Every row comes from one small tree of marks. Brackets hold a mark, then the marks that hang from it, in alphabetical order. Every link used is in the known rows. Which tree was each row made from?
(in the rows, 128 means zero)
Known rows:
(beduvo dinugo (vegik (fusafe (nadediv porav)))): [143  86 122 147 158 158 151  82 115 106 114 168 139 124 100 170 135  81
 166]
(fusafe (dinugo porav)): [179 112 100 192 102 125 137 190 103 123 102 150 113 134 147 125 125 112
 170]
(vegik fusafe): [170 134 104 162 133 132 137 179 130 133 148 160  99 135 146 144 124 117
 126]
(beduvo (dinugo porav)): [202 105 116 202 106  83 147 177 108 120 121 151 119 162 125 150 134 111
 149]
(vegik (fusafe dinugo) nuru (porav nadediv)): [102 128  98 120 136 177 136 134 185 165 178 162 117  82  91 119 100 111
  83]
(nuru nadediv (vegik porav)): [100 141 101 112  81 148 108 140 182 147 189 132 105 102 128 112 146 121
  73]
(dinugo porav): [188 130 111 180  98  81 142 172 103 124 117 152 114 159 136 140 127 132
 155]
(fusafe (vegik nuru)): [151 138 107 119 136 130 135 171  83 129 126 146  89 117 152 129 101 120
 208]
(dinugo (porav nadediv)): [172 133 109 178 109  79 156 128 116 134 140 147 121 161  61 142 126 134
 149]
(vegik (nuru nadediv)): [124 145 105 132  83 134 118 183 139 119 148 137  80 139 129 117 114 122
 105]
(fusafe dinugo (nadediv porav)): [167 121  96 180 127 178 144 102 109 132  92 151 131 115 124 137 125 120
 173]
(porav nadediv): [165 138 104 176 109 127 150 134 117 147 174 144 104 164  69 148 128 119
 151]
(beduvo (dinugo (porav nadediv)) (vegik nuru)): [117  86 127 140 103 103 153 140 105 103 139 153 118 150  51 147 119  84
 166]
(vegik fusafe nuru): [136 139 108 125 129 132 138 192 140 126 145 162  89 117 151 129 106 124
 104]
(vegik fusafe (porav nadediv)): [144 138 103 142 137 133 145 100 172 172 200 161 128 130  71 147 122 120
  89]
(vegik fusafe nuru (porav nadediv)): [109 144 108 106 132 130 142 115 183 164 196 162 119 108  79 132 102 129
  69]
(nuru (nadediv porav) (vegik (fusafe dinugo))): [ 85 123  90 122 133 193 127 118 194 106 118 149 110  64 106  99 136 127
  90]
(vegik fusafe (nuru nadediv) porav): [102 146 104  99 114 139 109 150 194 146 176 152 104 104 135 119 107 121
  46]
(nadediv porav): [176 137 107 172  97 131 152 100 115 135 131 164 130 171 100 148 131 150
 160]

Write each row's tree:
[117 120  90 129 160 190 130 184 150 121 119 140  91  36 176 112 132  91
 115] : (nuru (vegik (fusafe dinugo nadediv)))
[104  84 128 123 143 103 155 143 131  95 139 162 117 124  56 149 111  81
 136] : (beduvo (dinugo (porav nadediv)) (vegik fusafe nuru))
[ 87  91 122 103 128 155 142 110 161 141 201 166 125 118  61 154 116  75
 105] : (beduvo dinugo (vegik fusafe nuru (porav nadediv)))
[154 116 104 131 170 128 132 169  77 114  55 136 103  61 171 113  93 101
 217] : (fusafe (dinugo porav) nadediv (vegik nuru))
[127 119 102 127 140 133 112 179 109 102  75 128  93  83 142  98  97 105
 190] : (fusafe (dinugo porav) (vegik (nuru nadediv)))
[165  79 127 177  98 105 140 170  82 101 124 157 121 167 118 160 137  74
 193] : (beduvo (dinugo porav) vegik)
[106 142  98 119  99 142 141 102 169 168 209 146 121 108  73 127 142 127
  94] : (nuru (vegik (porav nadediv)))
[113  94 124 117  80 155 127 153 122 136 180 164 121 143 130 149 123  75
 144] : (beduvo dinugo (vegik nuru porav))
[123  83 130 121 155 107 138 168 113  88 100 157 116  96 141 148 111  69
 139] : (beduvo (dinugo porav) (vegik (fusafe nadediv) nuru))
[162 119  95 167 162 181 132 181 124 131 112 145 100  81 171 134 119  85
 140] : (vegik (fusafe dinugo nadediv))
[118 147 107 126  84 134 132 106 150 118 127 151 110 146  87 119 115 150
 109] : (vegik (nuru (nadediv porav)))
[114 136 100 101 151 147 127 132 177 152 167 147 116  52 164 126 135 115
  70] : (nuru (vegik (fusafe nadediv) porav))
[133  90 119 153 102 158 141  95 124 155 208 155 135 163  50 170 141  69
 158] : (beduvo dinugo (vegik (porav nadediv)))
[137 117 103 138 157 128 132 190 134 108  75 150 106  58 171 114  98 107
 115] : (vegik (fusafe (dinugo porav) nadediv) nuru)
[110 126  98 106 133 184 102 149 138 148 136 131 100  76 151 103 100  99
 165] : (fusafe dinugo (vegik (nuru nadediv) porav))
[150 142 111 108 162 132 146  78  90 127  87 152 120  99 122 136  98 137
 208] : (fusafe (nadediv porav) (vegik nuru))
[ 93 127  99 113 121 185 104 169 196 143 156 148 102  76 149 103 104 104
  60] : (vegik (fusafe dinugo) (nuru nadediv) porav)
[115 146 106 117  78 137 110 148 167 149 177 143 103 131 128 118 114 124
  76] : (vegik (nuru nadediv) porav)
